Known rows, with every step that occurs:
b > n > z: [ 1.13  0.58 -0.66 -0.16 -0.72  0.21  1.13 -0.65 -0.05  0.66 -0.82 -0.76
 -0.31 -0.52  0.21  0.57  0.00  0.71 -0.43 -1.84]
p > h > b: [ 0.55  0.16  0.10  0.10 -1.04  0.17 -0.34 -0.87 -0.05  2.47  0.56  0.24
 -2.10  0.30 -0.36 -0.77  0.51  0.45  1.20  0.04]
z > h > b > n: [ 1.05  1.45  1.10 -2.21 -0.31 -0.64  0.11 -2.65  0.24  0.93 -0.37 -0.98
 -2.30  0.29  1.18 -1.06 -0.16  0.88  0.79 -2.00]
z > n > p > h > b: [ 1.53 -0.28 -1.06 -0.92 -1.52  0.81 -0.14 -1.97  0.18  2.69 -0.20  0.46
 -3.48 -0.15 -1.87 -2.97  0.19  0.57  1.19  1.67]
n > p: [-0.37 -0.96 -0.61  0.08  0.12  0.50 -0.46 -1.17  0.18  0.29 -0.51  0.20
 -1.25 -0.46 -1.22 -0.33  0.30  0.18 -0.11  2.69]
n > c: [-0.12 -0.53 -0.20  0.48  0.48  1.03 -0.16 -0.65  0.15  0.84 -0.04 -0.28
  0.58  0.58 -0.38  0.18  1.68 -0.08  0.00  0.09]
b > h > p: [ 1.30  0.46  0.48  0.01 -0.07  0.04  1.46 -2.62 -0.52 -0.37 -0.37  0.35
 -0.56 -0.32  0.36  0.76  1.13  0.43  1.47 -1.70]
h > z > n > b: [ 1.31  1.34 -1.35 -1.98 -1.05  1.00 -1.64 -1.92  0.19 -0.32 -0.67  0.40
  2.18  0.91  0.63 -0.14 -0.41  0.43 -0.42 -2.84]
z > n: [ 1.31  0.61 -0.59 -1.10 -0.63  0.10  0.64  0.15  0.09 -0.11 -0.34 -0.02
 -0.10 -0.11 -0.25 -1.77 -0.63 -0.03  0.01 -1.01]
p > n: [ 0.68 -0.31  0.38  0.68  0.13  0.77 -0.80 -1.09  0.19 -0.08  0.13  0.61
 -0.52 -0.88 -0.37 -2.12  0.32  0.03 -0.89  0.39]
p > n > b > h: [ 0.62  0.00 -0.38  1.69 -0.82  1.38 -0.25 -1.49 -0.53 -0.57  0.49  1.62
  1.07 -1.32  0.67 -0.33  0.58  0.33  0.32 -0.17]
p > n > z > h: [ 1.08  0.23 -0.71  0.21 -0.48  1.66 -0.37 -4.27  0.46  1.19 -1.01 -0.44
 -1.13 -1.18  2.56 -2.16  1.45  0.86 -2.37 -0.27]
p > h: [ 0.56 -0.31 -0.67  0.88 -0.88  0.09  0.57 -0.08 -0.14  1.64  0.15 -0.46
 -0.92 -0.06 -0.93 -0.83  0.37  0.03  0.76  0.56]
n > c > f: [-0.29 -0.05  0.05 -0.84  1.12  1.59 -0.20 -2.15 -0.73  1.18  0.45  0.44
 -0.79  0.64 -1.15 -0.38  1.84 -0.16 -0.22  0.34]
n > b > h > p: [ 0.83  0.73 -0.17  0.31 -0.47  0.77  0.26 -2.15 -0.36 -0.64 -0.29  1.46
  1.65 -0.17  1.01  2.47  0.90  0.60  0.41 -1.78]
p > h > z > n > b: [ 1.92  1.02 -2.01 -1.17 -1.89  1.12 -1.17 -2.07  0.04  1.27 -0.50 -0.06
  1.38  0.85 -0.39 -0.93 -0.01  0.50  0.39 -2.22]
h > b > n > c: [ 0.82  0.43  0.93 -0.81  0.22  0.40 -0.21 -1.07  0.17  1.41  0.28 -0.25
 -0.99  0.88 -0.83 -0.05  1.11  0.51  1.10 -1.74]
p > h > z > n: [ 2.46  0.75 -1.35 -1.45 -1.57  0.42  0.09 -2.59 -0.12  1.58 -0.60 -1.12
 -0.95  0.65 -0.99 -2.67  0.18  0.33  1.41 -2.31]
b > n > p > h > z: [ 1.64 -0.38 -0.96 -0.86 -0.86  0.06 -0.29 -3.32 -0.10  1.78 -1.06 -1.60
 -2.47  0.16 -3.02 -1.38  0.42  0.72  2.02  0.16]
b > h > z: [ 0.91  0.57 -0.23 -0.62 -0.58  0.16  0.48 -3.50 -0.90 -0.04 -0.13 -0.75
 -0.49  0.16  0.78  0.07  0.86  0.43  3.10 -2.20]
b > h > p > n > z: [ 2.16  0.26 -0.14  1.00 -0.55  1.72  0.91 -4.73 -0.32  0.54 -0.80  0.93
 -1.03 -1.52  1.27 -0.48  2.14  0.98 -0.56 -1.82]

Rows:
[ 1.93  1.07 -0.74 -2.49 -0.09  1.86  0.97 -5.46 -1.58  1.05  0.05 -0.32
 -1.40  0.76 -0.60 -2.15  2.20  0.27  2.86 -2.83]	b > h > z > n > c > f
[ 2.22  1.14 -0.81 -1.69 -1.26  0.21  1.18 -3.40 -0.82 -0.10 -0.37 -0.73
 -0.69  0.06  0.48 -1.69  0.35  0.44  3.03 -3.28]	b > h > z > n
[ 1.61  0.07  1.00  0.01  0.71  0.88 -1.12 -2.78  0.57 -0.30 -0.45  0.96
 -0.58 -0.64 -0.38 -1.41  0.94  0.35 -1.86 -1.09]	h > p > n
[ 1.53 -0.43  0.79  0.55  1.17  1.93 -1.22 -3.33  0.67  0.56 -0.44  0.74
  0.05  0.07 -0.71 -1.23  2.63  0.31 -1.97 -0.95]	h > p > n > c
[ 0.33  0.63 -1.10 -0.49 -0.68  0.94  0.47 -3.23  0.27  1.32 -1.10 -1.04
 -0.56 -0.18  2.88 -0.01  1.07  0.83 -1.41 -0.61]	n > z > h
[ 1.71  0.54  0.93 -0.80  0.63  0.87 -0.99 -5.01  0.77  0.04 -1.07  0.06
 -1.31 -0.57  1.23 -2.26  1.36  0.70 -2.24 -1.32]	z > h > p > n
[ 1.25  1.00 -0.47 -1.10 -0.15  1.05  0.16 -5.04  0.57  1.10 -1.82 -0.64
 -0.58  0.04  2.84  0.62  1.74  1.13 -2.37 -2.07]	n > z > h > p
[ 1.70  0.75 -0.51 -0.08 -1.82  0.38  0.84 -1.51 -0.13  3.15 -0.20 -0.49
 -2.40 -0.18 -0.18 -0.25  0.55  1.11  0.86 -1.72]	p > h > b > n > z
[ 1.64  0.04  0.76 -0.36  1.12  1.83 -1.17 -5.67  0.89  0.90 -1.03 -0.16
 -0.68  0.14  0.84 -2.08  3.01  0.64 -2.29 -1.20]	z > h > p > n > c
[ 1.83  0.13 -1.39 -1.61 -1.11  0.75  0.66 -4.57 -0.67  0.19 -0.98 -0.54
 -1.94 -0.32 -0.76 -1.97  0.57  0.55  2.95 -0.57]	b > h > z > n > p
[ 1.24  0.07 -0.80 -0.60 -0.20  1.10  0.55 -0.53  0.25  0.72 -0.29 -0.28
  0.45  0.54 -0.60 -1.57  1.08 -0.10  0.00 -0.89]	z > n > c
[ 0.72  0.39  0.51 -2.10 -0.17 -0.15 -0.37 -3.81  0.39  1.26 -0.80 -0.74
 -3.53 -0.10 -0.03 -1.38  0.03  1.06  0.72  0.52]	z > h > b > n > p
[ 1.87 -0.36  0.62  1.18  0.54  1.79  0.41 -4.43 -0.20  0.40 -0.17  0.73
 -0.61 -0.56 -0.37 -1.16  3.14  0.43  0.40 -1.26]	b > h > p > n > c
[ 1.56 -0.73 -1.83 -0.11 -1.38  0.72  0.74 -1.11  0.16  1.85 -0.72 -0.18
 -2.38 -0.62 -2.43 -3.01  0.06  0.17  0.68  2.22]	z > n > p > h
[ 0.95  0.95  1.18 -1.39 -0.26 -0.63 -0.02 -0.40  0.03  0.64  0.30 -0.05
 -1.60  0.22 -0.45 -0.17 -0.57  0.59  1.16 -1.82]	h > b > n
[ 1.07  0.85  0.55 -1.49  0.47  0.08 -0.09 -3.96  0.54  0.12 -1.26 -0.54
 -0.76  0.33  1.55 -0.25  1.03  0.63 -1.33 -1.59]	z > h > p
[ 2.11  0.67 -1.26 -2.34 -0.41  2.01 -0.18 -4.76 -0.88  2.79 -0.12 -0.69
 -1.73  1.26 -2.12 -3.06  2.14  0.15  1.06 -1.87]	p > h > z > n > c > f
[ 1.08  0.74  0.07 -0.63 -0.63  1.80 -1.26 -5.17  0.53  2.05 -0.57  0.25
 -2.29 -0.63  3.19 -2.01  1.51  1.23 -1.86 -0.86]	p > n > z > h > b
[ 1.16  1.01  0.14 -0.94 -0.88  0.31  0.34 -1.41  0.04  1.52 -0.32 -0.09
 -1.48 -0.08  0.83  0.66  0.09  1.07  0.18 -2.35]	h > b > n > z
[ 0.27 -0.07 -0.25  1.05 -0.24  1.47 -1.98 -0.58  0.37 -0.43  0.24  1.67
  1.78 -0.67  0.28 -0.34  0.04  0.20 -1.95  0.25]	p > n > b
[ 1.28  0.80  0.32 -0.56  0.27  1.57 -2.07 -4.53  0.94 -0.30 -0.98  1.17
  0.96 -0.32  1.73 -0.61  1.12  0.84 -3.34 -1.31]	z > h > p > n > b
[ 0.85  0.84 -1.24 -0.70 -1.01  0.84 -0.43  0.62  0.24 -0.43 -0.24  1.09
  2.12  0.11  0.36 -0.20 -0.82  0.15 -1.04 -1.00]	z > n > b
[ 0.69 -0.84 -1.35 -0.25 -0.75  0.80 -1.10 -3.86 -0.05  2.03 -0.81 -0.88
 -2.06  0.36 -1.87 -1.15  1.13  0.49  1.34  1.44]	n > p > h > z
[ 0.55 -0.49 -0.23 -0.51 -0.02 -0.24  0.40 -0.65  0.13  0.03 -0.74 -0.47
 -1.74 -0.65 -2.30 -0.53 -0.37  0.35  0.55  1.41]	b > n > p
